Every row comes from one small tree of marks. The marks that hang from a mark follow it in brackets, in the order of their numbers. Every link used is in the known rows. Which tree was each row made from?
In the rows, zero is written as 128.
Known rows
Q817{Q707{Q24{Q346} Q471}}: [ 93 142 117 130 105 121 143 109 140 104 133 121 122 121 105 123 103 123
 122 101  90 122]
Q707{Q24 Q858}: [119 137 116 127 106 112  92 156 121  96 102 109 130 131 140  97 126 192
 131 128 104 129]
Q346{Q471{Q707} Q858}: [106 162 110 134 150 108 139 172 113 130 149 129 110 147  66 157 139  72
 123 130 138 130]
Q707{Q24 Q471 Q858}: [104 135 110 133  88  96 109 154 123  82  84 101 135 132 119  79 114 182
 118 112  97 134]
Q24{Q346{Q858} Q707{Q817}}: [111 148 129 121 139 110 149  94 125  91 143 112 112 120 146 133 154 116
 123 109 112 143]
Q817{Q707}: [111 122 135 120 142 125 135 123 140 151 135 131 114 136 101 145 119 111
 134 136 124 129]
Q24{Q346{Q471} Q707{Q817 Q858}}: [118 168 127 130 114  64 128 137 127  68 133 111 128 129 174 142 163 150
 136 122 105 126]
Q707{Q24{Q346} Q471 Q817 Q858}: [ 98 132 115 137  72 111 118 145 132  54  90 106 145 119 161  85 114 219
 128  99  87 137]
Q471{Q346}: [143 127 127 123 132 135 129 141 125 117 108 128 153 126 129 146 132 161
 136 138 138 140]
Q346{Q24 Q471{Q707{Q817}} Q858}: [ 98 164 123 149 157 105 123 184 111 131 134  92 116 154  86 152 129 129
 115 139 121 137]
Q471{Q346{Q817{Q707}}}: [129 120 140 113 149 146 151 157 124 135 122 128 140 124  58 171 129 139
 119 153 129 143]
Q471{Q707{Q24 Q858}}: [114 141 107 124 111  97 107 193 117  97  99 112 134 126 117  97 135 176
 134 123 109 123]
Q707{Q471 Q858}: [106 134 122 130 101 107 132 150 128 100  91 116 128 139 106  93 126 148
 122 117 117 139]
Q24{Q346 Q707{Q471}}: [114 161 120 125 115  85 171  89 127  85 136 111 126 113 135 116 146  82
 118  92 104 126]
Q707{Q471 Q817 Q858}: [103 112 124 133  92 104 121 154 135  86  74 112 140 138 132  92 118 194
 126 117 114 148]
Q707{Q817}: [125 106 129 131 118 124 119 133 135 114 112 120 140 126 152 127 121 172
 132 130 123 137]
Q24{Q707{Q817}}: [130 123 128 122 126  76 132 114 129  99 116 105 135 121 160 127 143 149
 127 124 111 134]
Q471{Q707{Q817 Q858}}: [112 117 123 123 115 100 117 195 129 100  90 119 138 132 132 111 140 192
 141 128 128 135]
Q817{Q707{Q858}}: [104 127 136 116 133 120 121 146 140 137 115 125 110 143 101 126 130 140
 138 141 121 133]
Q707{Q24{Q346{Q471}} Q858}: [117 175 114 140 101 108 104 155 119  80 138 120 126 130 152 132 135 159
 134 123 103 116]
Q346{Q24{Q707{Q471}} Q858}: [ 96 173 123 136 156  90 153 110 109 120 122  69 103 144  81 105 136  80
  92 113  96 146]

Which tree is each row?
[115 130 116 122 129  88 150 119 121  78  81  92 143 133 107 127 138 153
 115 117 119 167] => Q24{Q707{Q471{Q346{Q858}} Q817}}
[ 79 152 136 134 162 149 160 145 114 154 133  90  96 146   4 130 111  85
  79 135  99 150] => Q346{Q24 Q817{Q707{Q471}} Q858}
[102 185 118 146 169 113 131 180 105 147 149  99 104 155  63 152 137  81
 111 139 124 128] => Q346{Q24 Q471{Q707} Q858}
[118 116 119 132  95 109  86 163 128  82  83 107 142 128 162  97 119 236
 134 130 100 137] => Q707{Q24 Q817 Q858}
[120 179 126 147 156 105 142 207  98 135 152 101 126 135  55 160 137 100
  98 145 113 117] => Q346{Q24 Q471{Q707} Q817}
[120 171 134 128 150  75 119 139 113 117 115  77 114 139 135 102 159 142
 118 135  98 130] => Q346{Q24{Q707{Q858}}}
[130 190 132 140 160  76 141 150  96 119 157  83 117 133  85 157 152  90
  92 145  94 121] => Q346{Q24{Q707} Q471 Q817}
[128 148 122 113 120  83 157 162 106  68  83  96 148 123  77 118 160 156
 105 128 109 152] => Q24{Q707{Q471{Q346{Q817}} Q858}}
[141 147 138 134 155 150 135 169 103 129 117  97 149 126  86 148 135 170
 106 153 119 141] => Q471{Q346{Q24 Q817}}
[108 175 115 140 128 144 136 151 102  93 172 124 114 121  76 159 131 105
  99 125 101 128] => Q707{Q24{Q346{Q471 Q817 Q858}}}
[122 128 128 114 127 132 115 186 116 102  96 110 142 128  73 141 127 202
 122 152 108 143] => Q471{Q346{Q817{Q707{Q24 Q858}}}}
[105 127 115 141  78 117 128 121 133  69 109 112 149 113 159 105 103 189
 123  94  87 132] => Q707{Q24{Q346} Q471 Q817}
[ 97 175 126 134 160  99 165 132  96 117 129  70 105 133  40 112 141  77
  71 120  89 148] => Q346{Q24{Q707{Q471}} Q817 Q858}
[128 132 128 120 153 166 145 158 105 117 119 125 135 127  56 154 140 137
 106 145 138 158] => Q471{Q346{Q817 Q858}}
[128 173 136 123 182 121 153 146  91 119 125  74 122 130  60 148 159 121
  90 148 110 153] => Q471{Q346{Q24{Q707} Q817 Q858}}
[106 150 135 126 134 111 133 181 121 128 137 126 109 146  56 162 134 117
 116 154 117 130] => Q346{Q471 Q817{Q707{Q858}}}
[111 120 112 126 100  94 100 199 123  83  82 106 147 127 142  99 129 222
 138 123 105 131] => Q471{Q707{Q24 Q817 Q858}}
[ 93 129 112 124 131 132 132 132 127 113  95 105 130 142  56 135 100 148
 118 125 111 155] => Q817{Q707{Q24 Q471{Q346{Q858}}}}
[112 196 129 140 177  93 147 150  89 125 161  79  99 142  55 156 155  66
  83 146  99 136] => Q346{Q24{Q707} Q471 Q817 Q858}
[108 136 113 127  96 110 110 183 126  69 106 118 144 115 162 104 138 213
 142 109  99 125] => Q471{Q707{Q24{Q346} Q817 Q858}}
[109 132 121 123 101  57 135 137 129  70  77  91 135 133 140  91 140 170
 121 111  99 146] => Q24{Q707{Q471 Q817 Q858}}
[104 180 127 150 163 125 118 143 110 145 152  97 102 157  85 151 129  95
 108 144 119 134] => Q346{Q24 Q471 Q858}
[101 117 112 137  75  96 103 161 129  67  66  96 148 131 141  80 106 228
 124 114  92 143] => Q707{Q24 Q471 Q817 Q858}
[ 94 154 112 133 110 153 155 134 107  83 137 113 120 112  61 115 118 114
  89 102  92 140] => Q707{Q24{Q346{Q817 Q858}} Q471}
[103 129 125 120 120 111 101 152 133 119 111 115 117 137 110 114 118 172
 135 136 101 129] => Q817{Q707{Q24 Q858}}
